Each row comes from the steps of one path. Every step used is in the known rows, and no mark comes twice. Write the path behind each row, first mark first.
Known rows:
S-Q: [-0.83  0.47 -2.13 -0.13 -2.00  1.88 -0.60  0.29 -0.60  0.75 -0.72 -2.50
 -0.66 -1.32 -1.62 -1.05  0.55 -0.02  0.63 -0.06 -0.59  0.30 -0.54  0.79]
P-G-R: [-0.81 -0.21  0.81 -0.19  1.25 -0.49 -1.42 -0.31 -0.34 -0.27  1.62  0.13
 -1.11  0.29 -0.33 -0.89  0.06  0.20 -0.72 -0.19 -0.07  0.86  0.33  0.78]
A-P-G-R: [-0.65 -0.82  1.27  0.31  0.98 -2.22 -1.28 -0.63 -0.40  1.09  0.30  0.53
 -1.21  0.43  1.03  0.06 -0.72  0.51 -1.67 -0.77 -0.80  1.41  0.89  0.21]
S-Q-H-C: [-0.88 -0.02 -0.44 -0.41 -1.78  1.55 -0.41  0.76 -0.08 -0.54  0.62 -4.26
 -0.56 -0.30 -0.54 -1.39 -0.65 -0.16 -0.07  0.20 -0.51  0.06 -1.38  0.29]
H-V-A-P-G: [ 0.92  0.53  0.46  0.17  1.07 -1.52 -0.04 -0.24  0.01  0.77 -0.09 -0.35
 -0.01  1.10  0.05  2.33 -0.03  0.32 -0.49  1.57 -1.45  0.67  0.10  0.02]
S-C-H-V: [ 0.76  1.11 -1.06  0.45 -1.66  2.87  0.69  0.97 -0.04 -0.43 -1.90  0.33
  0.17  0.72 -3.07  2.54 -1.20  0.18  0.43  0.92 -0.73 -1.84 -0.29 -0.35]
R-A-P-G: [-0.69 -1.23 -0.13  0.64  0.34 -2.21 -0.62 -0.24  0.17 -0.28 -1.30 -0.68
 -0.52  0.84  0.71 -0.87 -0.11  0.19 -1.03  0.39 -1.27  2.40  2.01  0.06]
G-R-A-P: [-1.28 -1.51  0.38  0.05  1.17 -0.42 -0.21 -1.24 -0.18  1.46 -1.57 -0.66
 -0.45  0.75  2.05 -0.60 -0.71  0.22 -1.13 -0.47  1.01  2.00  1.70 -0.69]
G-V-A-R-N: [ 0.67 -1.56 -0.72 -0.13  0.21  0.68  0.46 -0.71 -0.15 -0.24  1.80  0.87
  0.27 -0.28  3.95 -2.87  1.29 -0.47  0.05 -1.15  2.98  0.70  0.23 -0.24]
Q-S-C-H-V-A: [-0.46  0.30 -1.14 -0.15 -0.14  2.41  0.04  0.40  0.02 -0.24 -1.64  2.14
  1.65  0.11 -5.28  3.86 -0.08 -0.11  0.75 -0.24  0.45 -1.16 -1.65  0.24]
Q-S-C-H-V: [-1.56  0.37 -1.16  0.59 -0.91  1.58 -0.23  0.98  0.03 -0.45 -2.15  2.48
  0.73  0.64 -5.14  1.43 -0.84  0.05  0.82 -0.24 -0.08 -1.70 -0.61 -0.33]
A-P-G: [-0.12 -0.32 -0.61  0.79  0.15 -1.93 -1.42  0.53 -0.20  0.37 -0.70  0.17
 -1.30  0.29  0.88 -0.15 -0.12  0.46 -1.03  0.16 -2.02  1.18  0.98  0.20]
Q-S: [-2.55 -0.23 -2.61  0.30  1.03  0.56 -2.18  1.08 -0.28 -0.37 -0.79  1.50
 -0.61 -0.22 -1.67 -2.25  1.19 -0.06  0.94 -0.31  0.30  0.11 -0.11  0.05]
H-V-A: [ 0.72  1.34 -1.31 -0.46  1.23  2.19  0.05  0.28 -0.13  0.22  0.04 -1.19
  0.13  0.74 -0.24  1.25  0.89 -0.05  1.10  2.23  0.25 -0.50 -0.66 -0.21]
P-G-V-H: [ 1.64 -0.71 -0.78  0.16  0.56  0.46 -0.15  0.70 -0.13 -2.84  0.68  1.75
 -0.95  0.07  0.26 -2.09  0.16  0.08  0.65 -0.42 -0.61  0.24 -0.10  1.11]
V-S-Q: [-0.74  1.06 -2.12 -0.73 -1.27  2.07 -0.01 -0.08 -0.86  1.03  0.03 -1.73
 -0.14 -2.46 -1.91 -0.54  1.81  0.33  1.20 -0.58 -0.04 -0.48 -0.34  0.89]
C-H-V: [ 0.85  1.55 -1.79  0.33 -0.98  0.89 -0.38  1.40  0.03 -1.65 -1.75  0.20
 -0.43  0.77 -1.35  0.59 -0.90 -0.14  0.65  1.92 -1.18 -1.82  0.25 -1.07]
V-A-R: [ 0.17 -0.69 -0.50 -0.27  1.57  0.12 -1.49 -0.39 -0.23  1.79  0.36 -0.57
 -0.05 -1.18  1.26  0.15  1.48 -0.49 -0.03  0.09  0.63  0.25 -1.08  0.13]
H-V: [-0.42  1.35 -1.37  0.27  0.38  1.30 -0.28  0.85 -0.10  0.12 -0.48 -0.80
 -0.77  1.26 -0.02 -1.16  0.18  0.08  1.18  2.22 -0.41 -1.01  0.36 -0.80]
Q-H-V-A-P-G-R: [ 0.26  0.72  3.24 -0.12  1.08 -2.22  0.26 -0.82  0.45 -0.14  1.16  0.99
  0.32  0.80  1.00  0.95 -1.68 -0.11 -1.18  0.40 -0.38  1.74 -0.77 -0.44]
A-P-G-V-S-Q-H: [-0.21  0.39  0.33  0.54 -1.67 -1.05  1.58 -0.26 -0.11 -0.37  0.49  0.45
  0.01 -1.84  1.24 -2.34 -0.08  0.30 -0.35 -2.14 -1.47  0.64  0.65  0.86]
H-V-S: [-0.30  1.90 -1.51 -0.34  1.22  1.57  0.29  0.54 -0.38  0.37  0.34  0.03
 -0.28  0.13 -0.35 -0.53  1.49  0.44  1.68  1.66  0.18 -1.79  0.53 -0.62]
R-G-V-H: [ 0.79 -0.55  0.02 -0.26  0.13  0.40  0.31  0.58  0.40 -2.37  0.82  0.96
 -0.46  0.33  2.05 -3.23  0.01 -0.27  1.28 -0.34  1.51  0.28 -0.11  0.10]
A-P: [-0.14 -0.19 -2.01  0.67 -0.03  0.18 -1.24  0.76 -0.39  1.37 -1.88 -0.35
 -1.29  0.04  1.85 -0.11  0.00  0.41 -0.40  0.24 -1.08  0.52  0.66 -0.52]
S-C-H-V-A-P: [ 1.99  0.37 -0.55  0.24 -1.12  2.00  1.11  0.05 -0.11  1.36 -2.63  0.37
  0.96  0.37 -1.75  5.83 -1.27  0.35 -0.58  0.28 -0.89 -0.71 -0.84 -0.37]

Which path is each row?
[-0.17 -1.65 -0.39  1.08  1.03 -1.26  1.06 -0.53  0.18 -0.60 -1.05 -0.20
 -0.46  1.61  2.72 -2.24 -0.11  0.25 -0.93 -0.35 -0.79  1.65  3.04  0.24] : R-A-P-G-V
[ 1.96  0.31  0.70  0.33 -0.88  0.04  0.90 -0.13  0.07  0.36 -1.49  0.86
  0.95  0.61 -2.87  5.79 -1.36  0.36 -1.21  0.21 -1.86 -0.15 -0.60  0.37] : S-C-H-V-A-P-G
[ 1.00  2.06 -1.73 -0.26 -0.29  1.13  0.17  1.09 -0.18 -1.38 -0.88  1.05
  0.07 -0.42 -1.46  1.19  0.36  0.24  1.18  1.37 -0.63 -2.65  0.52 -0.91] : C-H-V-S
[ 1.46 -0.23  2.70 -0.16 -0.18 -0.39  1.01 -1.31 -0.06  1.05 -0.43  1.33
  1.02  0.70 -2.66  6.24 -2.03  0.44 -1.90 -0.69 -0.53  0.12 -0.64  0.39] : S-C-H-V-A-P-G-R
[ 0.05 -2.89  2.77 -0.53  1.53 -2.17 -0.05 -0.45  0.47 -0.62  2.45 -1.01
 -0.43  1.25  3.43 -2.78 -0.18 -0.39 -0.04 -0.60  2.28 -1.08 -0.33 -0.31] : A-R-G-V-H-C
[ 0.63 -0.71  0.02  0.07  1.05 -0.25  0.90 -0.43  0.35  0.71  0.30 -0.49
  0.17  0.73  4.30 -0.21  0.50 -0.03 -0.33 -0.51  1.00  0.93  0.86 -0.04] : R-G-V-A-P
[ 1.00  0.78 -2.11 -0.22 -1.06  3.61  0.08  0.88 -0.52 -0.04 -1.30  1.23
  0.28 -1.76 -2.78  2.97  0.80  0.55  0.40 -1.05 -0.25 -1.57 -0.31  0.46] : V-S-C-H
[-1.29 -0.59  1.43 -0.06  1.80 -1.73  0.61 -0.68  0.25  1.06  2.29  0.97
  0.07 -0.64  3.69 -3.97  1.88 -0.25  0.62 -1.13  2.19 -1.19  1.41 -0.30] : A-R-G-V-S
[ 0.07 -1.72  1.92 -0.06  0.58 -2.21 -0.19 -0.33  0.57 -0.70  1.32  1.56
 -0.27 -0.23  3.03 -4.09 -0.02 -0.69  0.70 -1.03  1.95 -0.01 -0.31 -0.30] : A-R-G-V-H
[ 0.27 -0.08  3.03 -0.38 -0.74 -0.99  0.72 -0.79  0.78  1.02  0.44  0.22
  1.75  0.06 -1.77  2.66 -0.70 -0.72 -0.20  0.14  1.37 -0.87 -1.33 -0.49] : S-C-H-V-A-R-G
[-0.78  0.58 -0.42 -1.06 -1.10  1.83  0.21  0.43 -0.37 -0.22  1.45 -3.49
 -0.05 -1.49 -0.73 -0.84  0.66  0.21  0.44 -0.39  0.09 -0.81 -1.16  0.42] : V-S-Q-H-C
[-1.37 -1.25  1.41  0.52  1.04 -2.02 -0.01 -0.36  0.52  0.80  1.49  0.04
 -0.42  0.52  4.06 -4.59  0.60 -0.63  0.16 -0.59  1.60 -0.37  1.19 -0.42] : A-R-G-V
[-0.71 -0.44  0.70  0.36 -1.41 -1.47  2.43 -1.08  0.33 -0.87 -0.20 -0.26
  0.81 -1.32  1.09 -3.04 -0.10  0.03 -0.33 -1.91 -0.68  1.83  1.71  0.72] : R-A-P-G-V-S-Q-H
[ 1.64  0.19  2.08 -0.29  0.46 -2.32 -0.05 -0.90 -0.01 -0.42 -0.17  1.24
  0.44  0.68 -0.83  4.28 -1.83  0.13 -1.68  0.30 -0.96  0.07 -0.12 -0.32] : C-H-V-A-P-G-R
[-1.04  1.99 -0.29  0.11 -2.61  1.01  0.58  0.62  0.22 -0.54 -0.42 -1.80
 -0.02 -0.47 -1.42 -2.55 -1.13 -0.47  1.19  1.18 -0.83  0.04 -1.12 -0.40] : S-Q-H-V
[-0.45  2.05 -0.46  0.48 -0.33  1.04 -0.10  1.48  0.47 -1.50 -0.33 -0.10
 -0.52  0.78  0.46 -2.77 -0.78 -0.34  1.18  2.04 -0.62 -0.22 -0.41 -1.21] : Q-H-V
[-2.01 -0.84  2.91 -0.29 -0.04 -2.34 -0.25 -0.83  0.86  0.95  0.20  2.46
  2.30 -0.09 -3.73  1.72 -0.33 -0.88  0.19 -0.94  2.10 -0.75 -1.62 -0.45] : Q-S-C-H-V-A-R-G
[ 1.02 -0.32 -0.56  0.11  0.92 -0.99 -1.11 -0.02 -0.21  0.53 -0.22 -0.25
 -0.37 -0.22  0.72  2.16  0.62  0.28 -1.04  0.17 -1.51  1.73 -0.12  0.76] : V-A-P-G
[-0.14 -0.74  1.19  0.04 -0.54 -1.12  1.69 -0.36 -0.17 -0.12  1.61 -2.03
 -0.13 -0.32  1.68 -0.96 -0.24  0.58 -1.08 -1.75 -1.14 -0.44  0.65  0.82] : A-P-G-V-S-Q-H-C
[ 1.36 -0.20 -1.29  0.03  1.83  1.55  0.44  0.02 -0.16 -1.15  1.35 -0.30
 -0.18  0.37  1.14 -0.24  1.44  0.02  0.02 -0.02 -0.38  0.43  0.38  1.46] : P-G-V-A
[-1.86 -0.67  1.63  0.10  0.44 -2.86 -1.58 -0.15  0.48  1.06  1.27 -0.47
 -0.48 -0.25  2.06 -3.34  0.60 -0.66 -0.03  0.12  1.22  0.40  0.25 -0.66] : A-R-G
[ 0.37  2.02 -1.47 -0.61 -2.51  1.20  0.78  0.28 -0.48 -0.43 -1.01 -0.73
  0.55 -1.64 -3.57  1.37  0.06  0.13  1.27  0.50 -0.80 -2.39 -0.23 -0.18] : C-H-V-S-Q
[-0.73 -0.75  1.66 -0.63  1.20 -1.96 -1.30 -0.71  0.49  1.15  1.79 -0.86
  0.42 -0.81  1.86 -1.03  1.31 -0.83 -0.06  0.13  1.74  0.94 -0.89 -0.11] : V-A-R-G
[ 1.87  1.07 -1.03 -0.28 -0.88  3.78  0.95  0.39 -0.08 -0.14 -1.43 -0.04
  1.10  0.20 -3.29  4.80 -0.47  0.03  0.40  0.91 -0.15 -1.23 -1.35  0.17] : S-C-H-V-A
[ 0.57 -1.18  1.30 -0.68 -0.27 -1.65 -0.61 -1.35 -0.37 -0.54  2.01  1.14
 -0.06  0.03  1.62  0.72 -0.24  0.34 -1.77 -1.31  1.79  3.19  0.12  0.18] : V-A-P-G-R-N
